Every row comes from one small tree of marks. The marks that hang from a mark follow it in brackets, in the order of their numbers. Every link used is in the known rows. Which tree was each row made from?
(in the rows, 128 means zero)
Known rows
Z968{Z188 Z263 Z343{Z904}}: [161 128 118 127 154 110 117 139 123 162 148 112 134 112 143 121 130  69
 110 118 142 120 139 121 110 116 128 116 113 154 142 109 111 141 129 151
  89 198 124 124 155 142 109 154 140 133  95]
Z284{Z771}: [120 121 128 128 143 125 123 128 115 130 140 109 114 114 128 122 132 107
 141 137 170 122 123  98 138 121 122 129 110 146 134 144 128 141 135 136
 162 133 145 127 132 124 125 151 132 100 115]
Z968{Z188{Z904} Z263 Z343}: [153 141 128 131 148 113 117 151  56 134 144 105 125 116 127 112 133  45
 118 121 150 123 135 131 126 126 135 114 109 159 137 118 108 131 140 164
 131 201 127 129 127 140 116 142 139 144 102]
Z904{Z188{Z968{Z343}}}: [142 129 150 138 138 117 135 121  88 131 153 102 132 127 120 113 135  99
 140 119 112 114 126 121 122 127 126 118 109 137 127 130 107 125 129 157
  80 134 132 120 124 142  82 169 133  95 111]
Z263{Z968{Z188{Z904{Z343}}}}: [136 140 130 118 148 126 148 117  80 124 149 120 145 119 135 117 117  91
 130 124 182 121 130 136 148 116 147 130 108 153 132 137 100 129 122 177
 185 195 138 129 122 131 117 131 139 116  92]
Z881{Z188 Z263}: [125 128 132 139 149 107 126 161  72 120 146 109 110 115 124 112 124 141
 121 115 135 109 121 133 136 114 129 124 116 147 124 136 120 126 159 136
 140 128 143 122 155 138 132 147 138 118 111]
Z343{Z968{Z188 Z263}}: [142 138 135 129 139 122 120 107  85 115 148 115 121 107 125 131 137  84
 107 124 176 118 122 114  95 123 122 129 114 157 139 135 127 135 144 152
 154 184 121 127 155 132 126 128 143 120 104]
Z881{Z188{Z968{Z263 Z343}} Z767}: [138 151 146 122 152 117 130 137  35 100 136  89 121 119 104 116 151 119
 117 126 125  91 138 140 113 123 122 100 111 133 134 120  95 143 139 156
 105 175 129 124 167 145 110 171 147 133 104]
Z805{Z188{Z904 Z968}}: [127 151 152  88 140 119 149 114  96  95 142 100 133 123 120 133 125  81
 112 137 166 109 138 126 146 124 134 115 112 144 134 135 114 104 127 179
 151 138 139 120 125 129 104 136 130  95 118]
Z767{Z284{Z771} Z904{Z188{Z968{Z343}}}}: [120 120 145 151 153 115 135 163  81 100 154  95 115 129 115 111 135  91
 146 155 151 107 127 106 148 117 126 101 107 137 143 138  98 138 107 171
 114 127 137 129 122 121  84 168 134  62  92]
Z284{Z767 Z771}: [125 119 136 130 151 134 123 118 111 138 133 110 120 107 133 128 129  84
 154 143 187 108 119 100 149 125 122 136 114 139 134 142 134 128 145 140
 175 121 145 125 137 115 116 146 134  81 109]
Z284{Z767{Z904{Z188{Z968} Z343}} Z771}: [130 113 147 139 155 127 147 114 104  93 145 107 131 117 122 123 122  76
 160 159 208 101 124 115 176 101 137 133 110 128 132 153  99 134 121 173
 191 148 139 128 137 118  94 144 134  43  74]
Z968{Z188{Z904} Z343}: [143 130 131 127 142 117 120 157  76 140 146 110 136 123 130 118 131  55
 124 117 140 124 129 137 133 122 139 117 110 158 136 125 110 131 127 158
 110 178 140 129 118 140 113 143 133 129 109]
Z968{Z263 Z343}: [148 145 131 137 148 116 118 133  96 149 141 104 116 114 120 113 140  90
 128 126 125 121 127 124 113 134 125 110 111 144 130 119 117 135 137 135
 114 171 129 124 142 138 113 161 138 140 119]
Z904{Z188}: [140 124 137 153 141 114 131 125 106 130 151 107 120 120 135 114 122 112
 135 123 128 125 117 119 129 120 121 134 114 147 128 137 120 129 133 150
 109 155 132 127 134 135 110 133 132  92 116]
Z889{Z881{Z188 Z263 Z767}}: [134 115 145 123 159 102 122 174  60  97 147 102 101 118 118 117 121 145
 121  99 132  86 123 144 142  95 116 130 124 147 133 137 105 135 151 134
  40 140 140 120 161 144 147 140 144 105 112]
Z771{Z284{Z767}}: [144 131 134 128 149 124 123 113 108 118 137 106 140 110 140 125 129 103
 149 122 160 106 121 114 140 131 127 132 118 141 143 135 121 118 144 152
 182 123 142 125 145 123  94 136 136  95 125]
Z889{Z881{Z767}}: [140 122 146 118 149 116 126 136 114 111 142 104 110 119 124 128 127 124
 127 113 134  99 126 134 138 109 111 134 121 145 140 136 112 135 118 134
  36 149 139 124 141 135 128 128 139  94 126]
Z968{Z188}: [135 132 126 122 145 125 125 126 107 119 146 110 125 114 139 123 120  98
 115 116 155 125 124 123 120 117 125 132 111 156 135 132 126 129 134 147
 137 171 136 130 143 133 122 134 134 106 119]
Z263{Z968{Z188}}: [135 140 128 111 152 128 137 100  96 123 149 112 129 116 139 119 123 108
 123 115 151 127 129 113 103 121 128 130 109 151 134 133 111 115 125 157
 121 175 131 127 139 131 112 140 139 107 113]
Z881{Z263 Z767{Z284}}: [116 139 141 141 156 111 131 170  48  97 137 100 103 121 125 124 129 141
 118 128 154  90 122 132 153 104 116 120 118 141 137 130 133 155 138 148
 137  93 139 130 161 122 139 124 143  91 121]
Z284{Z767{Z904} Z771}: [126 120 138 133 156 121 127 120 120 110 134 109 115 111 126 123 131  75
 154 156 187 110 122 111 159 118 127 124 115 138 140 146 114 130 119 146
 151 139 150 129 135 111 110 138 132  64 101]
Z881{Z188{Z904} Z263}: [124 130 137 136 148 102 129 176  55 112 144 113 116 116 119 109 129 126
 130 121 142 107 122 141 164 117 137 123 116 149 124 138 115 124 159 154
 139 133 146 123 139 138 134 133 137 123 104]
Z343{Z968{Z188}}: [133 133 140 129 133 123 122 113 107 119 151 121 129 114 131 134 133  99
 112 119 162 116 118 117 101 124 123 131 114 155 137 145 129 131 134 148
 141 162 135 127 144 131 123 129 136 102 105]
Z889{Z881{Z188 Z263{Z968}}}: [135 121 141 114 155 108 133 144  69 116 158 111 113 115 119 110 121 154
 133  98 130 101 125 129 124 114 124 131 119 144 127 139  97 104 149 139
  45 147 135 113 136 142 127 155 144 112 109]
Z767{Z284 Z904{Z188{Z968{Z263}} Z343}}: [135 147 142 158 157 119 153 140  76  79 154 100 123 118 121 118 124 110
 128 157 173 105 128 132 159 108 130 112 109 136 136 133 100 133 117 189
 169 167 123 130 147 126  98 132 142  77  87]
Z904{Z188 Z343{Z968}}: [135 129 149 158 130 123 136 119 113 140 157 124 129 119 128 126 130 117
 133 127 163 115 108 126 130 117 129 138 114 141 124 150 122 147 131 154
 167 161 135 124 140 136 117 137 136  89  94]
Z904{Z188{Z968{Z263}} Z343}: [145 138 142 143 146 125 150 106  86 106 152 105 131 116 122 118 123 111
 130 135 169 115 130 121 142 114 129 130 107 138 124 136 109 134 140 172
 183 170 119 124 144 139 103 151 142 103  96]
Z343{Z904{Z188}}: [147 116 132 151 143 103 134 125 161 149 153 116 131 119 148 120 122 119
 132 121 128 121 126 119 141 113 122 136 117 147 134 131 120 133 125 156
  70 152 134 124 144 136 102 133 133  89 101]

Write each row's tree
[119 134 153 147 149 103 136 161  69  82 147 117 112 122 103 126 138 139
 117 135 169  84 124 159 148  88 138 112 120 134 131 151  92 165 123 150
 152 159 147 128 181 134 149 127 145  94  75]
Z881{Z188 Z263 Z767{Z904{Z343{Z968}}}}
[141 104 163 128 153  92 143 143  76  47 152  97 102 130 107 120 124 116
 128 119 140  86 141 140 154  81 119 128 122 137 136 143  83 130 114 162
   5 122 127 122 145 140 111 121 143  61  98]
Z889{Z881{Z263 Z767{Z904{Z188{Z968}}}}}
[143 136 134 137 137 112 129 109 158 146 146 125 129 106 130 133 149 110
 121 134 156 109 128 112 119 130 119 128 119 145 140 132 124 138 128 146
 109 151 128 120 156 133 116 131 142 126  94]
Z343{Z904 Z968{Z263}}
[136 111 146 123 153 107 125 153  82  99 142 106 102 120 118 126 123 128
 122 105 144  90 131 136 147  93 115 134 123 145 135 136 113 138 138 127
  46 113 138 121 149 139 140 129 143 100 123]
Z889{Z881{Z263 Z767}}
[145 128 137 137 153 114 128 117 126  95 138 107 134 113 134 120 129  94
 152 138 158 105 131 126 148 124 133 124 119 137 150 137 101 111 120 155
 157 146 145 128 144 119  90 126 134  86 115]
Z771{Z284{Z767{Z904}}}
[146 139 124 134 150 123 133 137  74 117 145 114 131 111 133 122 116  69
 116 135 193 120 130 139 157 108 143 130 108 159 131 129 112 138 142 173
 213 212 128 132 135 135 132 122 140 131  91]
Z968{Z188{Z904{Z343}} Z263}
[139 124 145 121 155 113 124 153  94 106 145  99 108 117 122 123 124 143
 125 107 124  92 121 141 131 109 112 126 121 145 139 137 104 129 134 137
  25 178 141 123 150 140 136 140 141  99 117]
Z889{Z881{Z188 Z767}}
[137 118 151 115 162  98 139 132  86  66 144 108 101 125 110 116 128 133
 135 119 145  92 142 141 143  90 124 123 123 138 140 137  79 131 103 146
   5 135 135 121 143 130 130 126 146  88 106]
Z889{Z881{Z263{Z968} Z767{Z904}}}
[135 104 142 151 158 114 128 125 106 108 143 105 112 114 132 119 121  72
 156 155 176 112 120 112 154 108 127 133 116 136 137 148 110 125 125 159
 129 147 141 131 131 115 102 132 132  52  92]
Z284{Z767{Z904{Z188}} Z771}
[151 147 138  91 149 115 138 115 137 136 146 102 139 117 127 133 132  74
 102 133 150 108 149 116 111 120 130 103 112 138 141 109 103 119 123 162
  98 170 124 114 163 139  94 173 137 113 103]
Z805{Z188{Z968{Z263 Z343{Z904}}}}
[108 132 128 145 156 118 129 159 111 100 142 103 106 118 126 121 131 112
 138 160 176 116 120 108 159 119 123 115 111 145 147 143 119 138 109 150
 140 129 147 135 136 109 117 139 133  77 102]
Z767{Z284{Z771} Z904}
[126 141 148 140 127 123 139 133 111 139 147 129 137 118 120 129 144 100
 135 135 175 108 116 139 162 127 138 130 113 145 127 149 120 142 128 159
 196 148 146 125 124 129 127 124 134 111  93]
Z188{Z904{Z343{Z968}}}
[145 143 134 133 140 130 127 111  89 122 152 123 130 108 128 135 130  87
 106 128 201 116 121 124 115 112 132 128 112 153 134 139 122 148 144 156
 216 201 124 127 160 136 132 133 143 116  90]
Z904{Z343{Z968{Z188 Z263}}}
[109 132 128 148 156 127 136 165 119 108 147 109 113 118 128 122 121 113
 137 166 200 114 117 118 174 108 131 114 109 143 141 146 115 151 109 155
 201 150 149 135 138 111 123 140 133  69  90]
Z767{Z284{Z771} Z904{Z343}}
[123 127 140 135 155 103 126 161  42  97 138 104 103 119 118 117 129 150
 117 112 137  93 129 141 141 103 124 118 120 143 128 133 113 148 148 142
 111 133 142 126 171 139 145 138 144 108 108]
Z881{Z188 Z263 Z767}
[145 118 153 124 146 115 128 134 114  81 155 118 122 121 116 139 125  89
 112 124 183  94 128 152 135  82 128 128 120 149 147 152  93 152  95 155
  78 209 138 130 155 134 138 111 142  75  84]
Z889{Z881{Z767{Z904{Z343{Z968{Z188}}}}}}
[154 117 142 154 156 106 126 120 116  89 148 102 135 118 138 115 119  89
 152 133 146 105 125 123 144 117 133 127 120 139 145 141  97 115 122 171
 131 157 140 129 142 125  84 118 134  68 106]
Z771{Z284{Z767{Z904{Z188}}}}
[118 121 134 163 156 111 129 162  96 100 153  99 104 121 131 115 121 109
 140 157 165 119 118 106 156 111 123 120 112 145 144 146 116 142 113 166
 132 147 140 136 133 114 108 132 133  53  95]
Z767{Z284{Z771} Z904{Z188}}
[123 130 146 124 168 111 135 169  21  94 151  95 103 119 119 117 121 169
 126 108 135  79 120 139 139 100 114 122 122 139 141 133 103 130 139 157
  42 129 136 121 157 130 138 144 152  84 109]
Z889{Z881{Z188 Z263{Z968} Z767{Z284}}}
[133 149 150 151 162 110 149 136  51  52 143  84 107 123 114 119 133 113
 122 154 151  93 133 131 145 106 115 109 115 133 146 129  97 141 106 187
  98 152 119 134 159 121 101 119 147  74  95]
Z881{Z767{Z284 Z904{Z188{Z968{Z263}}}}}
[136 130 151 140 143 109 150 116 114  81 151 105 123 124 117 115 131 108
 136 141 134 116 130 126 142 115 129 121 113 139 133 143  96 116 109 167
  79 146 134 126 130 131  86 135 132  75 106]
Z767{Z904{Z188{Z968}}}
[122 136 134 129 154 112 138 135  55 119 148 112 116 117 121 108 129 159
 132 116 132 109 123 126 121 120 131 121 116 141 124 135 107 116 151 145
 121 142 138 119 151 136 126 156 143 120 108]
Z881{Z188 Z263{Z968}}
[137 147 143 145 132 122 136 126  94 130 145 125 129 111 116 127 143  91
 131 145 186 110 121 136 153 130 137 125 114 146 128 143 117 143 139 164
 202 171 133 125 135 132 130 128 141 132  88]
Z188{Z904{Z343{Z968{Z263}}}}
[132 145 139 109 143 120 142 133 108 118 143 112 134 121 132 132 110  80
 110 140 185 119 125 143 162 111 145 123 112 148 129 138 117 132 125 166
 202 177 144 125 134 129 130 134 128 100 111]
Z805{Z188{Z904{Z343}}}
[149 132 129 131 141 116 126 115 139 139 151 124 133 106 138 137 138  85
 104 127 172 114 132 112 107 116 121 130 117 158 145 129 121 137 133 155
 113 182 123 124 165 134 116 126 143 121  87]
Z343{Z904 Z968{Z188 Z263}}
[124 131 142 138 161  92 132 165  56  66 139 100 100 122 112 112 130 140
 115 129 138  94 132 153 148  93 130 110 120 139 134 136  94 145 129 149
  93 149 145 130 172 134 140 123 141 103  99]
Z881{Z188 Z263 Z767{Z904}}
[131 110 151 161 143 122 130 114 107 117 152 120 124 114 123 131 130  74
 153 158 211 102 113 116 156 103 135 135 116 132 132 163 108 145 121 164
 191 164 142 128 141 114 114 133 135  45  68]
Z284{Z767{Z904{Z188 Z343{Z968}}} Z771}
[143 141 133 117 147 119 131 128  56 141 148 111 139 124 127 110 134  74
 131 116 135 121 132 130 120 126 141 113 109 151 136 125  97 120 120 168
 105 189 135 126 110 137 106 150 137 126 104]
Z263{Z968{Z188{Z904} Z343}}
[ 99 122 135 146 163 107 127 206   4  89 136  95 100 121 119 115 130 131
 130 142 180  85 121 128 181 104 125 113 117 148 138 141 121 160 155 167
 169 115 148 134 150 120 150 133 145  94  90]
Z881{Z188{Z904} Z263 Z767{Z284{Z771}}}
[134 113 142 129 149  99 123 187  67 114 152 111 110 115 117 111 119 121
 132 104 134  97 123 144 165 111 130 133 122 154 127 141 106 109 154 148
  66 141 142 119 126 145 134 136 138 114 104]
Z889{Z881{Z188{Z904} Z263}}
[142 122 138 134 140 108 150 116 151 129 153 113 139 120 138 123 132 118
 135 126 132 111 132 112 143 119 121 132 114 140 133 133 112 121 124 168
  64 129 130 119 142 138  83 144 135  84  95]
Z343{Z904{Z188{Z968}}}
[155 135 125 137 149 109 124 137 149 166 143 115 130 112 132 118 140  96
 127 127 124 118 138 124 125 128 125 112 114 144 136 110 112 140 127 140
  73 165 131 120 150 140 106 162 138 136 104]
Z968{Z263 Z343{Z904}}
[126 119 135 137 158 129 132 122 121 113 137 114 124 111 127 125 126  80
 156 159 212 107 123 120 176 106 138 123 111 134 134 148 112 140 121 149
 205 155 152 130 144 112 120 142 132  65  86]
Z284{Z767{Z904{Z343}} Z771}
